Every row comes from one small tree of marks. Brackets hold a mark, then the marks that hang from it, in alphabetical order. Every link used is in the known rows. Which tree was each row made from?
Known rows:
{tutum {dagiga pozuzir {rutape kule}} ranom saro zenesa}: -.13; -.67; .10; .55; .42; .19; -.07; -.20; -.06; .02; .11; .17; -.04; .20; .19; -.11; .33; .18; -.48; .32; -.23; .13; .22; -.12
{rutape {kule dume {tutum dagiga zenesa}}}: -.03; -.26; -.19; -.11; .51; .31; .25; -.28; .22; -.16; .24; .35; -.25; -.01; .20; .01; .52; .12; .22; -.15; -.21; .47; .39; -.15
{ranom {tutum {dagiga rutape} saro {zenesa pozuzir}}}: -.30; -.45; -.12; .35; .26; .29; -.22; -.24; .22; .39; .17; .12; -.18; .05; .19; .08; .30; -.02; -.35; -.01; -.06; .36; .35; .02
{kule {tutum {dagiga rutape} saro {zenesa pozuzir}}}: -.13; -.43; .08; .36; .17; .35; -.08; -.22; .29; .18; .17; .20; -.11; .03; .27; .15; .31; .24; -.15; .08; -.17; .29; .36; .04
{ranom {tutum saro {zenesa pozuzir}}}: -.22; -.40; -.15; .09; .11; .29; -.17; -.23; .32; .26; .19; .15; -.29; -.13; .15; .14; .40; -.11; -.05; -.05; -.10; .26; .25; .34
{rutape {kule dume {tutum zenesa}}}: .04; -.23; -.12; -.28; .40; .32; .32; -.34; .36; -.19; .26; .29; -.32; -.06; .17; .01; .56; .01; .40; -.09; -.21; .33; .35; .12
{ranom {tutum {dagiga rutape} saro}}: -.27; -.28; -.12; .17; .31; .23; -.23; -.28; .33; .39; .21; .04; -.26; -.05; .17; .00; .46; -.12; -.05; -.21; -.12; .20; .35; -.29
{tutum dagiga ranom saro zenesa}: -.16; -.63; -.11; .44; .34; .24; -.18; .05; -.16; .03; .08; .26; -.10; .07; .24; .12; .42; .21; -.24; .20; -.25; .26; .09; -.29
{sidusiv {kule dume} {ranom tutum}}: -.30; -.03; -.26; -.34; .12; .28; .22; -.32; .41; -.12; .46; -.12; -.53; -.33; .18; .19; .50; -.39; .51; -.29; -.09; .39; .47; .23
{sidusiv kule ranom}: -.16; -.03; -.34; -.38; .15; .22; .20; -.27; .39; -.46; .56; -.19; -.44; -.32; .24; .18; .57; -.31; .69; .01; .15; .34; .39; .14
{zenesa pozuzir}: -.10; .16; -.23; -.23; .20; .32; .03; -.38; .50; -.15; .34; .18; -.28; .00; .21; .09; .45; -.03; .27; .20; .23; .26; .38; .25
{dume {kule {tutum {dagiga pozuzir rutape} ranom zenesa}}}: -.13; -.47; -.14; .37; .39; .29; .24; -.38; .07; .15; .31; .03; -.05; .19; .27; .09; .35; .03; -.21; -.02; -.09; .35; .52; -.09
{sidusiv {kule tutum}}: -.11; -.07; -.22; -.18; .19; .28; .17; -.29; .57; -.29; .34; -.05; -.35; -.35; .24; .20; .58; -.11; .55; -.24; -.01; .25; .32; .14
{dume {kule {tutum {dagiga rutape} ranom {zenesa pozuzir}}}}: -.16; -.26; -.21; .28; .32; .38; .30; -.31; .04; .02; .25; .09; -.05; .22; .25; .16; .32; .09; -.24; .00; .12; .40; .50; -.06
{tutum {dagiga pozuzir rutape} zenesa}: -.15; -.47; -.22; .25; .59; .21; -.13; -.42; .28; .13; .36; .06; -.13; .19; .31; .00; .38; .03; -.14; .35; -.06; .47; .44; -.15
{rutape kule}: .04; .01; -.33; -.40; .47; .22; .18; -.36; .42; -.37; .37; .14; -.33; -.07; .12; -.09; .66; -.16; .53; .03; .17; .22; .29; -.02
{ranom {tutum {dagiga rutape} saro zenesa}}: -.27; -.58; -.19; .30; .41; .23; -.23; -.20; .18; .41; .19; .05; -.22; -.02; .20; .05; .43; -.09; -.19; -.07; -.18; .33; .29; -.22
{kule dume {tutum ranom saro zenesa}}: -.07; -.50; .24; .22; .13; .36; .08; -.06; .12; .18; .05; .34; -.23; .00; .24; .17; .40; .23; .01; .01; -.58; .08; .15; .12
{kule dume}: -.11; .04; -.17; -.29; .32; .31; .10; -.35; .48; -.07; .31; .23; -.37; .11; .25; .04; .54; -.07; .52; .16; -.16; .28; .35; -.05
{saro {tutum {dagiga pozuzir {rutape {kule dume}}} zenesa}}: -.24; -.45; -.26; .13; .65; .23; -.08; -.44; .29; .10; .26; .23; -.14; .22; .20; .10; .32; -.08; .07; -.07; -.04; .46; .43; -.12

Write each row's tree:
-.06; -.18; .12; -.05; .17; .30; .15; -.24; .32; -.13; .16; .39; -.28; -.01; .16; -.08; .52; .15; .29; -.24; -.34; .20; .34; -.16	{rutape {kule dume {tutum dagiga saro}}}
-.15; -.40; -.26; .31; .72; .27; -.03; -.17; -.08; .06; .22; .10; -.10; .17; .27; .09; .40; .12; -.27; .29; .01; .38; .27; -.37	{tutum {dagiga rutape} ranom zenesa}
-.01; -.28; .09; .04; .15; .21; .01; -.32; .38; -.09; .23; .27; -.20; -.15; .14; -.09; .53; .09; .13; -.22; -.22; .15; .35; -.02	{rutape {kule {tutum {dagiga pozuzir} saro}}}
-.13; -.31; -.07; .26; .08; .30; .15; -.15; .06; .02; .18; .16; -.12; .08; .21; .11; .46; .08; .05; -.25; -.15; .17; .35; -.25	{dume {kule {tutum dagiga ranom saro}}}
.08; -.28; -.19; -.11; .50; .28; .28; -.24; .13; -.19; .22; .21; -.23; -.22; .12; .05; .58; .03; .15; -.14; -.03; .21; .22; .10	{rutape {kule {tutum ranom zenesa}}}
-.19; -.35; .11; .33; .19; .19; -.25; -.35; .40; .16; .26; .11; -.14; .16; .26; -.09; .38; .09; -.04; .27; -.22; .13; .38; -.19	{tutum {dagiga pozuzir rutape} saro}
-.25; -.08; -.21; .04; .63; .28; .03; -.27; .10; .01; .15; .28; -.16; .15; .13; .10; .39; -.06; .04; -.26; .09; .24; .33; -.38	{saro {tutum {dagiga {rutape {kule dume}}} ranom}}
-.16; -.21; .01; .24; .32; .44; .14; -.19; .03; .12; .11; .43; -.16; .08; .26; .22; .30; .35; -.30; -.01; -.27; .43; .40; .03	{kule dume {tutum dagiga ranom {zenesa pozuzir}}}
-.20; -.25; -.25; -.03; .13; .32; .21; -.23; .22; -.28; .47; -.03; -.29; -.37; .29; .34; .38; .00; .21; -.14; .09; .57; .49; .24	{sidusiv {kule {tutum dagiga {zenesa pozuzir}}} ranom}
-.05; -.06; .00; -.11; .35; .27; .20; -.45; .41; -.10; .27; .36; -.27; -.02; .18; -.09; .49; .09; .21; -.21; -.27; .32; .50; -.03	{rutape {kule dume {tutum {dagiga pozuzir}}}}
-.11; -.66; .24; .57; .28; .27; -.12; -.19; .07; .33; .11; .18; -.06; -.01; .27; .07; .30; .27; -.41; .07; -.42; .13; .28; -.03	{kule {tutum {dagiga pozuzir rutape} ranom saro zenesa}}
-.13; -.23; .04; .27; .38; .22; .00; -.13; .01; -.10; .09; .18; -.13; .13; .14; -.13; .45; .10; -.17; .09; -.07; .02; .20; -.38	{tutum {dagiga {rutape kule}} ranom saro}
-.17; -.18; -.07; -.18; .00; .37; .35; -.29; .37; -.29; .45; .03; -.40; -.28; .28; .31; .36; -.06; .38; -.03; -.13; .48; .50; .49	{sidusiv {kule dume {tutum {zenesa pozuzir}}} ranom}
-.01; -.06; -.09; -.20; .43; .20; .12; -.61; .58; -.12; .40; .01; -.24; .09; .16; -.19; .50; -.17; .23; .27; .06; .12; .45; .14	{dagiga pozuzir {rutape kule}}
-.15; -.20; -.16; .16; .22; .28; .22; -.38; .15; .05; .30; .12; -.11; .07; .23; .09; .44; .01; -.02; -.23; -.07; .27; .52; -.13	{dume {kule {tutum {dagiga pozuzir} ranom}}}
-.11; -.40; -.05; .12; .04; .29; -.12; -.17; .32; -.09; .21; .20; -.21; .08; .23; .12; .40; .08; .08; .36; -.09; .23; .19; .29	{tutum saro {zenesa pozuzir}}
-.14; -.64; -.01; .38; .13; .25; .10; -.37; .27; .14; .30; .03; -.06; .22; .29; .03; .34; .00; -.01; .02; -.22; .30; .49; -.07	{dume {kule {tutum {dagiga pozuzir rutape} saro zenesa}}}
.08; -.46; .03; .04; .27; .27; .16; -.12; .11; -.15; .13; .24; -.21; -.19; .12; .03; .54; .09; .07; -.09; -.21; .06; .10; .13	{rutape {kule {tutum ranom saro zenesa}}}
-.17; -.44; -.06; .31; .08; .34; .16; -.31; .24; .02; .25; .09; -.07; .24; .27; .12; .32; .09; -.05; .02; -.03; .34; .48; -.03	{dume {kule {tutum {dagiga rutape} saro {zenesa pozuzir}}}}
-.20; -.36; -.46; -.13; .43; .22; -.02; -.25; .06; .21; .49; .01; -.34; -.31; .20; .18; .50; -.27; .13; -.20; .06; .55; .46; -.07	{sidusiv {ranom {tutum dagiga zenesa}}}
-.20; -.46; -.05; .50; .20; .30; -.16; .00; -.12; -.01; .06; .32; -.08; .12; .24; .15; .28; .31; -.47; .26; -.14; .27; .17; -.05	{tutum dagiga ranom saro {zenesa pozuzir}}
